Known rows, with every way that one mark hangs from another:
R{Z{P}}: [ -3   4   7   3  -6  14 -23  -4   0  -2   4 -20  -6 -32  -2  -2  -2  -7
 -10  21 -11  -6   1  16   8  24]
D{L T}: [ 15 -27 -11  20   4  14   3  12  -2  -7 -12 -11  18  -3  -7  -6   2  10
  14  -9  -8  10   9   5  -6  16]
D{H{G S{P}} L T}: [  6 -16  -9  -4 -11 -10  34  21 -11 -11  -9  15   2  32  -5  -2  -7  21
  28  -3  11  20  21 -12  -7 -12]
B{Z{P}}: [-23 -22   0   4   5   6 -27   6  -3  -9  19 -29  -6 -20 -14   2  11  -8
  -9  -5 -36 -11   5  -2 -14  13]
D{H L T}: [ 17 -38 -21  12  -6   0  11  20   0 -26  -4   0   3   1 -14 -19  -8   3
  12  -1  16  23  20   0  -7  -4]
R{Z{B H{S{V}} P}}: [-10  21  -1 -11 -10   2 -36 -36  29  21   9  -7  16 -12  11 -20 -17  -7
 -17  -1  25   3 -25  14   3   6]
V{S{H}}: [  0 -14  -8  -6  12  -2 -26  13  -3 -14  -5   1 -17 -26   9  18  -1  -6
   2  -4 -24  16 -23   5  -5  -2]
B{Z{R}}: [-14 -16 -12  10   9  17 -26   6   0 -14   4 -17   1 -21   0  21  20  -3
 -13  -9 -39 -18   1  -9 -25  15]
L{D{H{G S{P{Z} V}} T}}: [ -7  14   9  -7 -29 -29  39  18 -22  -7  -1   8   3  46 -18  19  -4   3
   3 -23  15   1   5  -2 -13 -12]
D{H{G S{P{Z{R}}}} L T}: [ 10  -2  -4  -2 -18   1  26   8  -2  -9 -16  17  -3  21  -4   3  -5  23
  24   6  18  12  32 -11  -4 -18]
R{Z{B H{D G S}}}: [-16  24  19  -9   4   5  -5 -36   5   7  14 -13  18   9  21   0  -1   3
  -6   9  20  -3 -17   4   0  11]
D{H{S} L}: [-12 -27 -27   6   3 -14   4  17  17 -21  -8   7 -16  -9  10   2 -24  10
  18 -12  18  22 -18 -21 -12   6]
D{H{G S{P V}} L T}: [ 15 -19 -28  -8 -15 -26  36  28  -8 -10  -4  23   0  32 -10  -7 -15  21
  25 -19  15  16  10 -15 -17 -15]
H{D{L T} S{P{Z{R}}}}: [-12   4   4  27  -4   9  31   6  11   3 -16 -10   2   4  -3  18 -13   6
  -8 -13   3 -26  14  -8  10  -5]
V{S{H P{Z{R}}}}: [  5  -3   6  -3  -2  10 -19  14  -3  -4 -11  10 -21 -27  10  22   2  -8
  -3  17 -30   2 -13  -2  20  -9]
H{D{L} G S{P}}: [-17  -2   2   8  16 -14  34  18  -9   5  -2   0 -14  10   7  21 -10  17
  20  -9 -10 -12 -10 -28   0  12]
S{H{G} P{Z{B R}} V}: [ 40  -2 -13 -17   6  -3  -9   2   3  20   3  33 -13 -24   3  -3  15   0
   1   6 -21 -11 -28 -27   6  -2]
H{S{P V}}: [-23  -6 -12   2   5 -16  14  22   2   9  -6  10  -1   0  16  27 -10  -4
  -4 -33 -25 -12 -41  -6  -5  20]
D{H L}: [  7 -41 -25  10   4  -8   0  25   5 -25   0   5 -18 -19  -1 -14 -15   2
  20   5   9  24  -9 -18  -2  11]
Z{B R}: [  9   9  -7  13  28  25 -39 -32  20  20 -15   4  12 -30  17  16  10 -15
 -13   2  -8  -5 -10  -7 -11  13]
R{Z{B H{S}}}: [-17  12  12  -5  -4  17 -25 -34  18   8   4 -11  31  -2  29  -1  -4  -3
  -9   6  12   9 -35  11   7  21]
B{Z{H{D G S{V}} P R}}: [-31  20 -11 -10   1 -13 -18 -10  12   0  16 -13 -18   0 -18  -1   3   3
 -17 -21   2 -23  22  -1 -31 -18]

Rows:
[ 15  15  18   9   6  23 -10 -40  10  11  -3  -8  17   3  -3 -19   8   6
   5  17  28   1  27   4   6  -8] -> P{Z{B H{D{L T} G} R}}
[ -1  -6   1  11 -13 -10  12  14 -13 -19  -4 -10   6  21 -22   8   3 -16
 -10 -13  12   9  14  10 -12  -4] -> L{D{H T}}
[ -3  31   5 -23  -8  -1 -31 -39  15  23  11  -1  13  -1   9 -17  -8   6
  -2   5  24   8 -14  11  -5   5] -> R{Z{B H{G S{V}} P}}
[-27  18 -10   9   4 -11   9   7  19   8  -7   8 -11  -1   7   9 -10 -16
 -24 -20   6 -22 -12   4   4  -5] -> Z{H{D S{P V}} R}
[-17  26   1   3  18  20 -40 -45  37  23 -18   5  21  -9  28   7   3  -9
 -13  -7  16   7 -17   6  -7   3] -> Z{B H{S} R}
[ 32 -29 -10   3   5  -6  34  35 -16  -6   5   7 -15   0 -18 -14  12   8
  10   5 -20  -9   9 -20  13  -8] -> S{H{D{L T} G} P}
[ -1  10  23  -3 -11  10  14  -6 -21 -15  13 -21  14  15  -5 -12  13   2
  -6  18   6  -3  23  30   6  10] -> R{Z{H{D{T} G}}}
[-26  -3  35  -1  -6   8  -9   6 -18  -2  -1  -9   4   5  15  11  -5 -11
   9  21 -20  17 -11  21  32   6] -> V{S{P{Z{H}}}}
[ 20  13  14  -1  -7  15 -15 -36   5  13  15 -21  19   2 -16 -42  -4   4
   0  29  34   4  31  11  13  -7] -> R{Z{B H{D{L T} G} P}}
[ 23 -17 -20  -2  -5  -4  -1  30   8   1  -3  25 -25 -37  -1   0   7  -9
 -12  -2 -30 -17 -32 -15  15   5] -> S{H P{Z{R}} V}
[ 20 -17  -3  -3   3  -9  15  27 -22  -8   1   4 -15   6 -13   5  -2   8
  14   6 -17   6  12 -10   8 -25] -> V{S{H{D{L T} G} P}}
[  9  -5   9  -9   5  -8  15  21 -29  -8   4   3 -14   9 -10  16   7  -5
   0   4 -25  -2  14   4   6 -25] -> V{S{H{D{T} G} P}}
[ -5   7 -20  17  -7  -6  17   8  22   7 -14   5   6  12  -7  -8 -15   0
 -14 -24  20 -15  10   3   2 -16] -> Z{H{D{L T} S{P V}} R}
[  4   7   9  -7  -7  -1   5  10 -10   9  -1  16  -5  -1   5  -5  10  -1
   7  12 -16  -4  -7   6  16  12] -> S{P{Z{H{G} R}} V}
[ -4  15   4  15  25  17 -29 -36  25  15  -2  -5   8 -17  10  -7   5 -26
 -25   7  16  -8   0   4   4  -2] -> Z{B H{D} R}
[ -9  22   4 -13   1  -8  -4 -29   6   8  18  -5  16   9  16  -3  -8   3
  -9  -7  24  -6 -26   1  -8   9] -> R{Z{B H{D G S{V}}}}
[ -8  22  10   3  18   7  -4 -11  -3  -3  -4  -3 -14  -6   2   0  16  -6
  -4  13   3  -6  22  13  -4   2] -> Z{H{D G} R}
[ 31   6  13  -2   7  14  12  -9  -4  13   3  10  -6  -7  -9  -1  22  -8
 -14  17 -13 -24  15 -13  15 -20] -> S{H{D{T} G} P{Z{B R}}}
[-19  12  10  -7  -3 -20  38   9 -13   5   6   1   9  40  -4  -1   2   0
  -4 -22   3 -10   6  17  -2  -9] -> Z{H{D{T} G S{P V}}}
[ 10 -16   8   3 -13 -12  36  22 -18   1  12   0   5  21 -15 -25  -3   6
  13   1   0  -5   5   3  22   3] -> S{P{Z{H{D{L T} G}}} V}
[  5   5   7  -1 -12 -14  18  11 -27 -17  -2  -3   3  32 -23  10  12  -3
   5  -7  12  13  25   7 -20  -5] -> L{D{H{G} T}}
[  7  -5  -1 -19  14  -5 -21  10 -17 -12  -3   7 -20 -15   8  20   8   8
  16   2 -25  21 -13   2 -13  -3] -> V{S{H{G}}}
[  7  20  22 -15  -3  18 -37 -40   3  18  13 -12  14  -9   5 -27   7  -3
   2  36  13  13   5  16  13  12] -> R{Z{B H{G} P}}
